What can hang from each mark
kimal: detim fone
kosa: nadigiv
vepe: fone nadigiv
fone: fesek kimal kosa vepe
fesek: detim
gepu: detim fone
nadigiv: fesek gepu kimal kosa vepe

Known rows, with every way that one mark hangs from another
[fone [fesek detim] kimal [kosa nadigiv] vepe]: [  6   1  -9   5  27   3   7   9  -4 -23  21  25  -3   8   2   8 -31  -8
 -20 -18  -3]
[kimal detim [fone fesek [vepe [nadigiv gepu kosa]]]]: [ -8   9 -12   8   8   0   6   4   5 -10   1  21   1   3 -10   1 -10 -17
   8  -6 -15]
[fone [kimal detim]]: [ 1  6 -4  6 10 -2  1 -3  4  0  9 20 -5  1 -5  8 -2 -2 -7  0 -9]
[gepu [fone [kosa nadigiv]]]: [-3 -7 -4 13  4 -1  6  7 -4 -2  0 11 -9 16  3 -2 -7 -1 -7 -7 -5]
[fone [kimal detim] [kosa [nadigiv gepu]]]: [-12   6 -17  12  11  -4   7  -6  -5   0  13  33 -10   3   3   3 -14  -7
 -13   1 -15]
[vepe fone [nadigiv [fesek detim] gepu kimal kosa]]: [ -1   0 -33   3  15  -2   9  11  -1  -2 -24  21  21   3   9 -19   2 -20
   8   8  -8]
[nadigiv fesek]: [ -5   2  -9   0   2  -1   9   6  -3  -2 -13  -3   3  -4  -1  -1  -1  -7
   1  -2  -4]
[kosa nadigiv]: [-2 -1  3  7 -6  1  5  0  1  1  7  5  3  7  7 -3 -2  2 -2 -2 -3]
[vepe nadigiv]: [ 6 -1 -3  3  0  5  4  3  7  1  8  3 -3 -2  4 -7  8 -2  9  2  4]
[nadigiv fesek gepu [kimal detim] kosa vepe]: [-30   5 -41  -2  -1 -17  13  12 -22   3 -41  27  22  -3  -3 -11  -6 -26
   0   0 -39]
[gepu detim [fone fesek kimal vepe]]: [  2  -1  -5  14  22  -1   7  22   4 -13 -12   8  -2  22 -13   1 -13  -1
 -19 -21  -2]
[kimal [fone [fesek detim] kosa vepe]]: [  4   0  -1   1  20   4  -2   6  -2 -22  10  11  -4   1 -10   9 -21 -12
  -1 -15  -4]
[kosa [nadigiv [kimal [fone vepe]]]]: [-12   3   2   4  -5  -3   6   2  -5   0   2  15   9  12   1  -9  -9  -1
  -1  -8  -9]
[nadigiv [fesek detim] [gepu fone] kimal kosa vepe]: [-18  -3 -39  -2  11 -18   7  24 -23  -8 -55  18  25   8  -5 -14  -5 -26
  -7  -3 -33]
[kosa [nadigiv [fesek detim] gepu [kimal fone]]]: [-13   5 -15   3   5  -6   6   5  -7  -6 -22  14  13   3  -1 -12  -9 -14
  -1   0 -16]
[vepe fone [nadigiv [fesek detim] kosa]]: [ 14  -5 -18   8  13   6   8  14   7  -6  -3  13  16   3   8  -5  11 -18
  13   3  -2]
[kosa [nadigiv gepu]]: [-11   5  -7   6  -4  -3   4  -2  -4   2  -3   6   4   6   7  -7  -6  -2
  -5   3  -6]
[kimal [fone [fesek detim] [kosa [nadigiv gepu]] vepe]]: [ -6   4  -8   6  17   2   3   5  -5 -20   7  17  -1   5  -5   3 -26 -14
  -5 -13  -9]
[fone kimal]: [ 0  6 -5  3 10 -2  2 -2  3  0  5 11 -2  3  1  3 -3  1 -8  0  1]
[fone kosa vepe]: [ -5  -4  -5  -5   7  -1   3   4 -12  -7  13   8  -6  -1   0   5 -13  -6
  -7  -9  -4]
[vepe [fone [kimal detim] kosa] [nadigiv fesek gepu]]: [ -5  10 -32  13  22   1  19   3   5   3   1  32  -4  -4   5  -5  -3 -17
   5   3  -9]
[gepu detim fone]: [  4  -9   2  12   4  -1  -1  19   4  -2 -16  -2  -2  16 -10  -3   7   0
  -6  -7  -2]
[kosa [nadigiv [gepu detim fone]]]: [ -9  -3  -6  17   0  -4   4  13  -1   0 -16   4   3  19  -1  -9  -1  -1
 -10  -3  -8]

Rows
[ -3   9 -27  12  15   0   8  -1   9   6   0  24  10   9  14 -10   5 -10
   4  10   0]	[vepe [fone kimal] [nadigiv gepu kosa]]
[ 13  -3 -16   5  25  11   9   8   8  -9   1  25   3   3   5 -13 -13  -8
   8  -7   5]	[vepe [fone [fesek detim] kosa] [nadigiv kimal]]
[-24   3 -26   5   8  -6   9  11 -10   0 -32  14   3  -2  -8 -13  -9 -16
   0  -1 -14]	[nadigiv fesek [gepu detim] [kimal [fone kosa]]]
[-13   1 -38   5  20 -16   6  22 -16 -11 -39  18  19   9  -4  -1  -2 -27
 -11  -3 -29]	[nadigiv [fesek detim] [gepu [fone kimal]] kosa vepe]
[-10   0  -9   5  -5  -3  14   6  -5   3 -11  18   8   3   0  -9  -7  -6
  -2  -4 -17]	[kosa [nadigiv fesek [kimal detim]]]
[-22   9 -31  11  10  -8  18   6 -13  -1  -2  35   2  -2   2   1 -12 -19
  -9  -6 -30]	[fone [kimal detim] [kosa [nadigiv fesek gepu vepe]]]
[-20   0 -22  16  -2  -8  16  25 -12  -1 -33   7  14  14  -2 -12   1 -15
  -6 -10 -25]	[kosa [nadigiv fesek [gepu detim fone] vepe]]
[-11   3 -21  11  27  -6   9  16  -5 -12 -17  14  -8  15  -9  -2 -22  -8
 -23 -15  -6]	[nadigiv [gepu detim [fone fesek kimal kosa vepe]]]
[-24  -5 -32   7   1 -16   5  23 -18   2 -47  19  21  18  -5 -18   1 -15
  -8  -4 -27]	[nadigiv [gepu detim fone] kimal kosa vepe]
[-11   6 -13  10   0   2  18   9  -4   3 -12  24  21  14   8 -16 -13  -4
   2 -14 -15]	[kosa [nadigiv kimal [vepe [fone fesek]]]]
[ -2  -7  -9   4   4  -7   5  15  -3  -2  -9  20   2  15  -5  -7  -1  -8
  -2  -8 -13]	[gepu [fone [vepe [nadigiv [kimal detim] kosa]]]]
[-17   4  -5   9 -11  -4   9   5  -6   4  -4  29  13   7  -4  -8  -2  -8
   8  -8 -29]	[kosa [nadigiv [kimal detim fone] vepe]]
[ -4   5  -3  11   9   6   3  -2   6  -8   7  21 -12  -1 -12   9 -14  -9
   7  -8 -11]	[kimal detim [fone fesek kosa]]
[ -2   2 -10   9  26  -3  10  10  -1 -13   2  25 -14  13 -12   9 -25  -6
 -18 -20 -11]	[gepu [fone fesek [kimal detim] kosa vepe]]
[-20   2 -25   7   9 -10  11  23 -11  -2 -49  14  13  14 -11 -19 -11 -10
  -9 -14 -21]	[nadigiv [gepu detim [fone fesek]] kimal vepe]
[ 10   1  -4   4  30  -4   2  16   2 -20  -7  11  -1  16 -11   6 -19  -4
 -19 -18  -2]	[gepu [fone [fesek detim] kimal vepe]]
[-12   5 -35   5   8  -3  17   7   0   7 -27  20  18   4  11 -22   1 -16
  10   8  -7]	[vepe fone [nadigiv fesek gepu kimal kosa]]
[  4  -4  -4   5   3   1   5  10  -3 -10  -2   3   9   2   3   0  -2  -9
  -2  -4  -7]	[kosa [nadigiv [fesek detim]]]
[ -3   0 -16  -2   2   0  14   9   1   3 -14   8   5  -5   4 -17   2  -7
   7   0  -2]	[vepe [nadigiv fesek kimal]]
[-26   2 -29   2   3 -12   7  16 -13  -4 -35  13  18   7  -7 -11  -7 -20
  -4  -2 -20]	[nadigiv fesek [gepu detim] [kimal [fone vepe]] kosa]
[ -6   5  -5   8  11   6   4  -1   4  -9   2  10  -8   1  -6   3 -15  -6
   5  -7  -1]	[kimal [fone fesek kosa]]
[ -2  -4 -16   0  -2   0   3   4   1   3  -6  16   8   4   8 -15   4  -5
   7   6  -1]	[vepe [nadigiv kimal kosa]]
[-16   8 -17   6   4  -5   7   8  -9  -8 -21  23  19   7  -2 -13 -15 -13
   0  -8 -23]	[kosa [nadigiv gepu [kimal [fone [fesek detim]]] vepe]]
[-17   3 -29   0   3  -9   7   4 -11  -2 -27   3  11  -1   4  -4  -4 -17
  -3   7 -12]	[nadigiv fesek gepu kosa]
[-30   8 -28   3  -5 -14   3   3 -15   4 -27  33  19   2  -7  -9  -2 -21
   6   3 -37]	[nadigiv gepu [kimal detim fone] kosa vepe]
